Each row comes from the steps of one path. Every step used is in the known rows, and no mark comes twice. Write the path behind each row, first mark first.
(in the rows, 128 means zero)
Known rows:
lozole-nodano-kolo-kige: [173 162 107 118 126 158  92 134 123  93 154 108 143  97 147 124 147 166
 125 101 103 155 115 109 116 156 140  95 135 110 119 175 169 167  76 184
  99 172 120 129  90  65 161 106 135 123 130  69 165 154 157 164  92  67
 146 105 167 152 110 117 143 124 102  39 106 105  90 144 144 163  95 139
 168 111 128 141 151 107 160 109 146 115  89 119 102]
beboriz-dotib-kolo-kige: [170 168 101 130 156 123 101 173  98 105 190  99 129 130 102 105 149 148
 137 141  68 128  97  84 104 148 164 132 151 120  88 191 158 131  77 156
  86 176 107 134 122  60 156 142 108 126 106  67 170 154 111 177 130  72
 137 164 138 171  98 124 154 144  72  51 127 108  88 132 148 153  80  95
 189 117 120 143 144 110 182 130 156 151 113 145 112]
kolo-kige: [151 145 110 131 136 121 117 145  93 101 156 105 150 129 147 123 134 146
 138 125  93 135 123 106 104 136 137  93 145 113 115 140 137 137 108 149
  83 148 124 152 119  83 145 132 114 120 111  86 145 152 119 142 115 120
 146 126 150 144 111 125 133 135 115  87 127 118  88 140 147 168  99 143
 162 146 126 141 136 128 143 134 119 130 120 132 127]
beboriz-dotib-lozole: [146 132 124 142 131 116 137 156 114 152 174 101 130 149  90 107 114 128
 160 112 119  64  90 135 137 114 167 142 119  84 123 158 145 135 120 115
 132 118 114  94 132 111 125 134 105 139 130 118  98 155 137 149 113  92
 143 135 135 135 131 102 161 140  75 100 126 161 130  98 110  90 115  70
 147  99 144 129 109 106 148 160 119 149 113 151 152]
kige-beboriz-nodano: [127 122 135 179 143 141 114 185 156 124 132  80 112 106 111 119  88 130
 135 123 128 108 140 129 168 129 109 144 113 163  98 113 141 145 133  89
 129 129 101 100 121 124 121 144 110 117 100 127 118 146 135 131 127  91
 113 111 118  78 143 155 157 101 120 133 143 138 127 139  77 135 151  69
  98 129 172 110 125 140 117 115 163 140 123 152 107]
kolo-kige-lozole: [136 150 103 158 145 117 113 173 120  86 173  77 155 108 142 121  96 165
 158 116  90 124  98 120 121 133 128  90 134  94 121 116 140 114 115 142
  87 124 130 127  87  81 140 114  82 149 130  84 137 160 147 142 133 112
 134 117 164 158 144 114 122 104 118  96 123 135  80 164 139 176 128 107
 137 154 104 157 130 101 154 151 110 128 139 120 159]
nodano-lozole-dotib: [124 108 125 136 132 108 107 173 133 130 155 114 122 140 146 126 155 132
 122  76 147 124 142 153 123 148 121 115 134  69 131 144 126 167  85 150
 134 124 141 132 118 124 128 118  99 141 148 128  92 120 166 184 159  83
 154 112 185 146 147  97 155 102  90  78 138 126 112 127 126 135 112 104
 130  93 112 119 147 110 132 146 116 135  74  98 123]
dotib-lozole-zomid: [138 134 127 122 139 159 124 101 123 150 157 114 127 137  83 129 174 151
 160  88 113  57  91 121 140 114 140 158 131 104 121 151 136 121 101 129
 144 117  90 104 113 127 154 144 113 163 168 116  98 123 187 157  99 101
 153  95 136 163 127  85 173 128 110 127 120 131 136 145  69  91  91 109
 147  78 141 149  79  89 141 168 119 100 105 131 131]
lozole-dotib: [126 126 134 139 118 110 110 127 140 158 154 116 105 132 129 116 154 142
 130 114 122 120 141 136 112 110 106 121 136  91 131 153 110 137 103 143
 139 124 141 109 133 137 145 125 116 132 123 144  98 120 147 155 131 112
 132 124 140 143 147 128 117  94 116 103 141 140 117 122 128 133 119 114
 152 101 127 140 124 128 140 154 128 123  84 105 121]
kolo-kige-beboriz-dotib-lozole-zomid: [163 149 128 130 150 143 101 155 119 135 198  63 123 157  81 105 146 167
 168  86  83  52  77 107 132 123 149 139 150 103 110 151 145 171  77 138
 101 106  76  81 111  72 164 167  85 137 131  72 114 163 193 179  99  73
 151  90 147 162 109  86 177 114  79  95 119 136 124 146  79 142  85  64
 154 111 138 148  93  82 155 163 124 120  86 136 124]
beboriz-nodano-kolo-kige-lozole-zomid: [159 157  84 164 146 185  90 167 135  86 183  59 150  83  99 145 122 177
 174  79 105 109  82 118 137 158 121 124 131 108 107 128 153 121  65 151
 118 162  89 109  52  66 161 112  93 176 148  46 153 151 192 166 105  36
 154  82 151 153 153  76 163  82  97  64  82  98 104 163  89 136 111  86
 167 102 148 151  89  92 161 123 157 105 103 135 123]
dotib-kolo-kige: [149 166 111 133 160 115 103 153  96 102 169 107 139 117 114 114 163 142
 117 136  69 145 112  73 105 138 145 124 144 139  88 182 157 112  96 165
  93 172 103 158 119  85 154 135 112 131 123  86 163 148 120 174 132  88
 135 160 151 169  97 133 158 141  99  67 133  93  73 147 134 152  77 128
 168 120 115 157 142 117 171 127 148 136 131 134 105]
lozole-zomid-kolo-kige: [176 171 119 114 131 131 111 165 111  85 152  92 144 135  94 118 181 162
 130  90  79 114 107  89 110 161 131 110 155 104 121 171 149 133  57 160
  77 145  76 137  96  41 203 155 105 143 135  75 153 139 182 140  91  90
 158 137 126 160  82 105 145 124 154  79  88 126 107 134  93 155  69 133
 165 104 125 151 100 106 120 137 144 125  86 141 108]
kige-lozole-dotib-kolo: [118 154 118 155 158 113  95 163 153 143 189  91 107 101  90 111 159 156
 126 121  91 122 104 103 120 112 104 155 118 105 104 170 141  93  87 141
 155 132 123 100 107 135 146 114  92 169 159 134 123 128 174 183 149  69
 113 161 152 191 155 121 129  82 111  88 147 126  88 155 109 119 111  71
 140  89  95 159 129  81 185 157 156 134 112 107 128]
lozole-dotib-kolo-kige: [150 160 116 141 158 104  86 153 109 127 192  97 116 122 119 109 192 153
 118 126  61 130 120  76  97 122 125 125 151 105  85 201 140 125  72 169
 104 171 115 143 123  94 167 128 101 133 124 100 142 142 136 192 132  74
 140 158 159 182 108 129 146 106  93  45 143 104  66 150 136 152  75 117
 184 102 119 168 144 106 182 146 149 131  94 120 105]
dotib-kolo-kige-lozole: [140 161 102 160 171 117 100 179 119  89 186  80 144  97 107 117 125 164
 143 124  70 129  89  89 126 134 131 123 127 112 101 153 157  91 100 144
  98 148 106 129  92  76 142 116  86 162 152  82 160 158 147 166 142  81
 120 155 159 188 133 118 141 110 109  78 130 112  67 170 130 159 104  89
 144 135  96 164 133  90 181 144 134 133 144 123 147]
nodano-kolo-kige-lozole: [144 164  99 152 165 126  99 181 132  75 180  74 156  92 136 138  91 167
 147 106 101 143  92 117 125 150 128 101 120 103 132 130 139 124  96 164
 105 133 128 135  65  70 131 101 109 151 145  67 162 172 168 166 128  63
 137 122 174 159 144  93 131 102 107  69 110 112  77 153 136 160 118 111
 142 151 108 149 142 113 167 118 131 127 117 115 138]
kolo-kige-lozole-nodano: [159 143 102 148 111 160  96 143 139  99 160  80 141  89 140 100 127 197
 157  99  87 120 104 121 135 130 122  95 141  80 117 142 174 129 101 137
  99 157 118  96  83  66 159 111  78 145 150  89 139 150 157 130 103 107
 135 103 162 165 147 149 120 112 109  80 103 144  88 187 141 187 131  89
 142 114 117 146 126  58 154 168 128 103 115 109 150]
zomid-lozole-nodano-kolo-kige-beboriz-dotib: [166 168 132 125 148 163  81 214 159  80 163  69 122 106 110  71 121 167
 140 100  92 115  93 117 153 159 147 100 120 102 124 165 156 210  61 150
  84 129 106 108  74  30 168 145 145 100 121  64 174 164 182 164 107  46
 139 123 171 143 119 108 141 102  81  49 118 147 115 148 124 191 118  46
 143 123 114  96 160 103 149  91 163 148  78 138 111]
kolo-kige-beboriz-nodano-lozole-zomid: [148 120 105 147 157 174  97 204 124  81 160  73 137 121 122 137 139 151
 146  62 119  93 115 133 153 182 122 128 150 118  98 122 161 184  69 130
  93 148  83 125  87  73 148 145  83 146 137  62 119 142 190 177 131  48
 159  68 171 120 129  94 204 107  83  86 115  96 116 172  65 162 104  84
 131 103 152 112 120  98 121 130 145 126  88 140 102]
nodano-lozole-kige-beboriz-dotib-kolo: [127 147 134 146 189 136  95 211 126 109 176 105 100 125 101 102 139 142
 126 115 117 126  85 124 138 164 146 161 135 142 102 176 154 178  73 128
 106 126 112 103 109  75 117 155 100 136 142 107 151 143 182 193 150  60
 123 145 155 168 109  93 200 127  69  77 155 119 124 138 111 144  85  46
 116 119 114 134 130  86 151 112 156 166  86 114 100]

Which path is each row?
[149 143  88 162 162 127  85 204  99 107 193  79 127 111 122 119 173 146
 134  96  87 125 131  98 119 162 142 129 144  88  70 200 173 140  55 156
 103 199  99 153 104  73 155 116  85 149 120  87 126 153 136 213 152  28
 155 138 184 152 126 115 198 108  53  21 136 104  61 145 112 143  80  90
 179  71 141 135 143 100 161 141 160 146  82 143 100]
beboriz-nodano-lozole-dotib-kolo-kige
[122 107  97 175 137 175 127 179  93  94 146 111 130 112 147 152 139 141
 153  91 165 113 104 165 132 177 133 131 127  93 117 141 152 140 103 110
 100 160 129 124  93  86 121 114  94 161 142 117 118 124 165 133 121  91
 160  93 149 128 141  90 215 124  83  77 131 134 117 136 108 114 111 104
 140 106 166 136  77 104  96 125 137 137  74 137 130]
beboriz-nodano-lozole-kige
[139 157 146 136 169 120  98 185 155 128 163  96  97 128  78  99 128 137
 118 145  91 120 103  92 143 130 140 165 127 169  96 165 146 156  95 127
 129 120  99  97 131 104 127 159 116 118 123 110 155 152 144 184 149  64
 105 168 120 150 105 129 147 119  98 106 146 118 127 126 106 138 109  45
 119 119 111 121 154 110 170 115 173 164 128 127  98]
kige-beboriz-dotib-kolo
[127 133 122 132 162 106 102 176 132 130 173 123 108 122 114 115 189 128
 112  95 118 130 127 112 126 148 126 153 126 107 102 184 147 140  64 152
 139 151 121 138 111 126 141 123  98 155 163 134 119 123 169 220 169  53
 133 155 178 174 133 102 177 115  76  65 151 102  93 141 111 116  87  94
 138  66  95 134 150  98 169 143 146 145  86 105 107]
nodano-lozole-dotib-kolo
[144 140 124 100 136 138 124 184 133  89 124 114 139 134  93 121 174 130
 119  50 129 107 107 127 149 189 131 142 136  97 141 151 155 158  57 146
 110 121  74 138  87  73 175 149 112 157 178 101 134 118 212 158 124  71
 163 123 138 153  98  78 171 124 147  98  87 120 142 126  67 122  84 106
 115  75 112 113 103  95 100 129 143 136  69 127 110]
nodano-lozole-zomid-kolo
[124  96 108 170 123 132 108 192 132 132 162  95 118 123 138 131 141 132
 141  72 146 106 146 157 141 152 121 128 134  72 110 149 141 158  86 119
 139 163 128 124 115 117 135 105  90 145 125 127  82 130 148 181 152  51
 157  98 173 114 166 110 180  97  74  74 129 135 115 128 107 122 127  89
 148  64 153 109 128 116 125 145 140 145  67 133 122]
beboriz-nodano-lozole-dotib
[116 119 133 200 158 153 112 165 119 146 171  66 109 104  95 122 111 149
 158 109 133  78  92 143 157 122 119 159 113 133  99 145 153 126 134  79
 118 120 102  78 116 114 130 139  94 143 126 137  99 156 190 132 101  90
 131  95 129 112 135 116 200 107 105 114 163 163 112 137  58 108 124  56
 104 126 192 149  61 101 105 143 139 133  92 141 124]
dotib-lozole-kige-beboriz-nodano
[142 150 111 137 129 173  88 141 175 108 139 107 132  76 118 117 116 167
 132  94 125 141  98 140 159 148 114 124 105 115 142 148 168 140  90 157
 155 135 129  88  67  99 134  97 126 158 176 102 157 144 193 151 107  52
 121 107 161 158 157 108 123 100 114  77 103 116 122 151 124 133 136  95
 119  97 115 129 138  85 159 113 153 110  99  97 125]
kige-lozole-nodano-kolo
[166 166 128 122 171 150  93 164 133 124 199  67 125 134  72 116 137 167
 156  81  91  72  68 113 134 137 147 139 138 105 116 166 147 184  55 165
 111 103  83  91  82  71 161 161 109 140 142  62 136 173 217 203  95  36
 151  93 155 161 108  60 188 111  77  64 117 120 122 134  78 122  76  72
 160 109 133 145 106  99 172 134 132 127  78 126 108]
nodano-kolo-kige-beboriz-dotib-lozole-zomid
[155 151 139 130 143 156  85 158 173 138 165  84 105 107  93  97 116 157
 138  90 122 100  95 131 163 136 147 141 111 120 123 178 171 186  87 152
 146 108 108  65  92  93 135 135 128 126 151 103 134 168 197 180  94  33
 124 112 159 143 128 105 166 112  79  66 127 141 136 121  96 119 116  56
 115  89 135 118 136  86 166 125 155 132  74 114 105]
kige-beboriz-dotib-lozole-nodano-kolo
[146 143 125 114 121 170  91 114 160 120 125 135 122  98 131 125 150 145
 116 101 135 151 121 127 142 152 130 125 113 131 131 160 163 156  92 170
 150 157 127 105  89 108 147 111 154 128 154 103 157 130 170 154 100  65
 122 111 143 145 126 120 142 123 117  74 111 103 137 133 130 128 123 118
 137  90 133 120 141 108 152  99 154 112  90 110 103]
lozole-nodano-kolo
[160 153 129 177 155 144  99 200 126 112 171  34 122 110  68 108 135 158
 147  81  82  51 107  97 161 145 126 151 130 118  88 166 169 137  87 108
  97 128  42  95  95  58 183 164  85 147 122  87 113 167 199 162  88  45
 147 109 129 114 104 119 195 100 117  89 117 143 100 145  28 134  90  63
 122  88 177 139  88 108 117 147 160 139  79 167 105]
dotib-lozole-zomid-kolo-kige-beboriz-nodano
[119 129 134 193 144 155 105 166 141 131 146  82 103 102 107 125 105 148
 147 129 134 117 117 144 151 135 106 144 125 148 104 126 142 142 119  82
 110 127 114  88 115 105 127 140 105 133 106 131 122 143 169 115 106 105
 123  96 110 100 131 134 178  96 122 118 149 147 125 142  84 134 131  71
 110 141 185 137  83 116 103 118 159 134  94 139 107]
lozole-kige-beboriz-nodano
[161 163  89 163 149 149  97 173 111  91 165  89 149  92 129 147 117 144
 135 113 112 139 121 108 123 164 135 108 124 125  97 166 157 142  85 159
 103 186 112 142  85  76 148 113 126 132 104  62 157 169 130 163 108  37
 149 114 152 109 126 109 171 112  92  47 111  98  88 124 123 134 111 124
 172 118 168 134 134 136 146  93 165 135 103 156 101]
beboriz-nodano-kolo-kige
[137 130 110 155 105 171 106 129 163 118 138  99 128  96 121  96 127 179
 148  99 115 117 105 141 150 129 115 117 121  98 131 130 163 120 109 122
 130 134 119  76  89 102 139 107  90 152 164 117 127 132 170 111 110 118
 119 104 141 160 163 148 105 103 127 113 109 150 123 171 130 154 149  74
 115 101 118 136 122  60 140 160 134 101 121 106 157]
kige-lozole-nodano
[176 163 126 125 142 149  75 181 160 105 171  77 116 119 127  95 108 171
 133 110  96 134 105 118 138 155 131 108 140 126 115 169 161 217  67 163
  93 129 110  90  96  49 157 142 117  99 104  63 165 180 173 174 100  46
 126 106 159 138 112 123 138 107  82  51 112 123 125 134 140 187 119  65
 148 133 126 118 164  99 161 110 161 139  75 121  99]
lozole-nodano-kolo-kige-beboriz-dotib
[178 174 141 118 138 132  96 205 144  97 168  58 118 145  80  89 126 169
 141  98  83  93  97 109 127 158 131 126 157 119 121 157 147 191  51 137
  73 104  68  94 107  28 185 184 101 109 106  60 148 166 189 155 106  68
 140 129 118 145  85 105 131 105 121  83 100 143 130 128  95 188  88  66
 142 127 126 127 126 107 132 129 157 147  76 135 105]
lozole-zomid-kolo-kige-beboriz-dotib
[132 145 107 167 132 100  97 165 134 120 200  66 132 118 135 114 132 177
 157 100  91 120 118 123 110 115 107  94 143  57 123 140 118 120  92 146
 108 120 133 113  99  93 155 104  79 155 128 104 109 152 167 166 130  97
 140 115 174 165 159 118 114  74  99  78 131 140  69 154 140 176 123  90
 159 126 108 163 129  91 157 174 111 114  90  97 155]
kolo-kige-lozole-dotib
[162 141 117 128 128 168 102 134 148 139 165 106 124 107  94 109 139 150
 143  93 127  99  87 129 152 137 169 143 109  99 128 192 174 168  76 159
 153 145 112  75  96  91 141 116 136 137 158 101 137 149 178 170  86  42
 143 109 152 146 137  95 172 131  71  53 105 133 135 113 118  92 109  80
 149  67 140 122 124  92 167 126 156 122  80 123 114]
beboriz-dotib-lozole-nodano-kolo
[109 137 135 141 141 164 133 144 107  94 135 122 139 108 127 114 173 144
 141 126 140 118  85 138 120 142 128 122 108  80 137 137 114 117 109 109
  91 125 137 137  91  85 145 122 139 151 156 136 148 106 180 104 108 147
 144 134 137 168 127  91 159 118 136 115 144 162 117 149 117 124 101 106
 145 130 119 135  67 113 106 118 120 126  94 124 153]
zomid-lozole-kige
[141 106 110  98 141 164 118 142 127 100 136 125 135 143 130 143 166 138
 136  63 143 107 107 144 143 168 132 137 143 104 129 124 142 159  78 147
 122 129 106 134  96 107 133 130 104 155 169  91 119 109 185 167 139  79
 160  87 163 151 131  77 177 131  97 110 107 100 143 153  90 124 103 119
 134  89 117 121 113  91 126 138 124 116  96 121 120]
nodano-lozole-zomid
[157 154 133 139 149 116 103 194 130 110 178  72 121 144 121  99  89 152
 141 129  93 117 114 123 126 132 136 108 152 127 116 136 133 193  95 133
  81 110 111 108 125  67 144 157 104  97  84  81 144 174 134 154 126  90
 128 120 144 122 109 130 128 116  89  97 130 145 114 131 144 191 119  75
 144 164 125 124 154 124 145 124 135 156 109 134 120]
kolo-kige-beboriz-dotib
[146 121 127 134 110 159 109  98 134 154 145 112 119 113 114 100 163 155
 142  94 113  79 106 132 150 114 145 140 122  90 114 168 173 132 121 123
 142 135 107  83 110 115 147 120 106 141 162 135 104 135 158 137  92 111
 135 109 150 152 134 139 160 135 101 103 126 152 119 147 102 109 114  95
 127  70 142 138 102  70 136 176 123 106 101 124 141]
dotib-lozole-nodano
[152 160 134 136 168 132  80 158 146 113 178  72 117 100 117 103 130 171
 122  89  94 113 102 102 149 133 120 113 126 128 107 173 162 182  96 162
 106 113 102 104  88  82 145 145 118 123 145  88 137 185 201 191  98  46
 132  95 187 150 106 122 171 112  97  58 149 119  86 156  98 168  91  94
 111 127 129 145 145  97 161 126 137 123  79 107 101]
dotib-lozole-nodano-kolo-kige-beboriz
[174 161  96 148 122 169  84 167 137 102 187  77 131  94 106  88 140 196
 163 110  68 121  80 104 134 139 148 119 143  89  99 184 189 128  64 144
 100 175 105  84  87  43 164 113  75 147 141  68 165 156 150 154 109  68
 126 137 151 183 140 140 131 110  77  50 106 132  88 175 142 174 113  48
 168  87 110 152 138  47 184 161 153 119 115 124 147]
beboriz-dotib-kolo-kige-lozole-nodano
[134 163 144 143 181  91  75 180 144 126 189  76  90 122 111  97 161 161
 108 127  63 138 125  76 123 120 102 129 142 141  84 171 130 148  85 154
  98 119 101 121 125  96 151 157 112 119 117 110 138 160 174 209 134  73
 118 145 160 170 105 143 144  92 103  78 165 116  67 160 109 186  91  84
 134 139 109 151 151 113 173 134 150 140  93 104  89]
lozole-dotib-kolo-kige-beboriz
[160 160 104 151 131 160  90 148 141  97 176  86 130  77 118  96 154 188
 144 108  71 127  95  98 139 137 130 120 132 107  99 173 189 115  83 146
 111 170 101 100  87  68 160 107  79 163 163  83 159 143 157 154 114  83
 122 134 157 191 135 154 132 116 105  68 117 122  77 189 132 171 111  77
 147  91 112 161 132  57 180 154 152 112 118 120 145]
dotib-kolo-kige-lozole-nodano
[121 154 140 130 163 128 104 162 143 130 153 113 104 104  84  90 205 132
 112 120  92 105 118  89 130 122 128 156 104  94 104 191 129 107  83 135
 140 145 119 138 107 120 160 126 143 145 165 137 140 109 163 186 150  76
 139 183 153 184 136 117 145  98 112  78 163 126  93 143 107 111  95  76
 152  73 100 117 128 109 168 134 163 142 101 123 121]
zomid-lozole-dotib-kolo
[185 177 118 123 131 131 111 182  93 107 188  67 149 143  67 103 162 161
 154  80  73  62  76  94 117 148 166 127 151  74 116 191 161 144  54 152
  85 139  58 112 102  25 206 160  93 143 135  67 134 164 183 158  83  64
 175 137 133 167  86  78 165 124 109  52  80 148 107 114  83 131  62  92
 178  86 135 149  91  87 140 162 139 140  69 155 132]
beboriz-dotib-lozole-zomid-kolo-kige
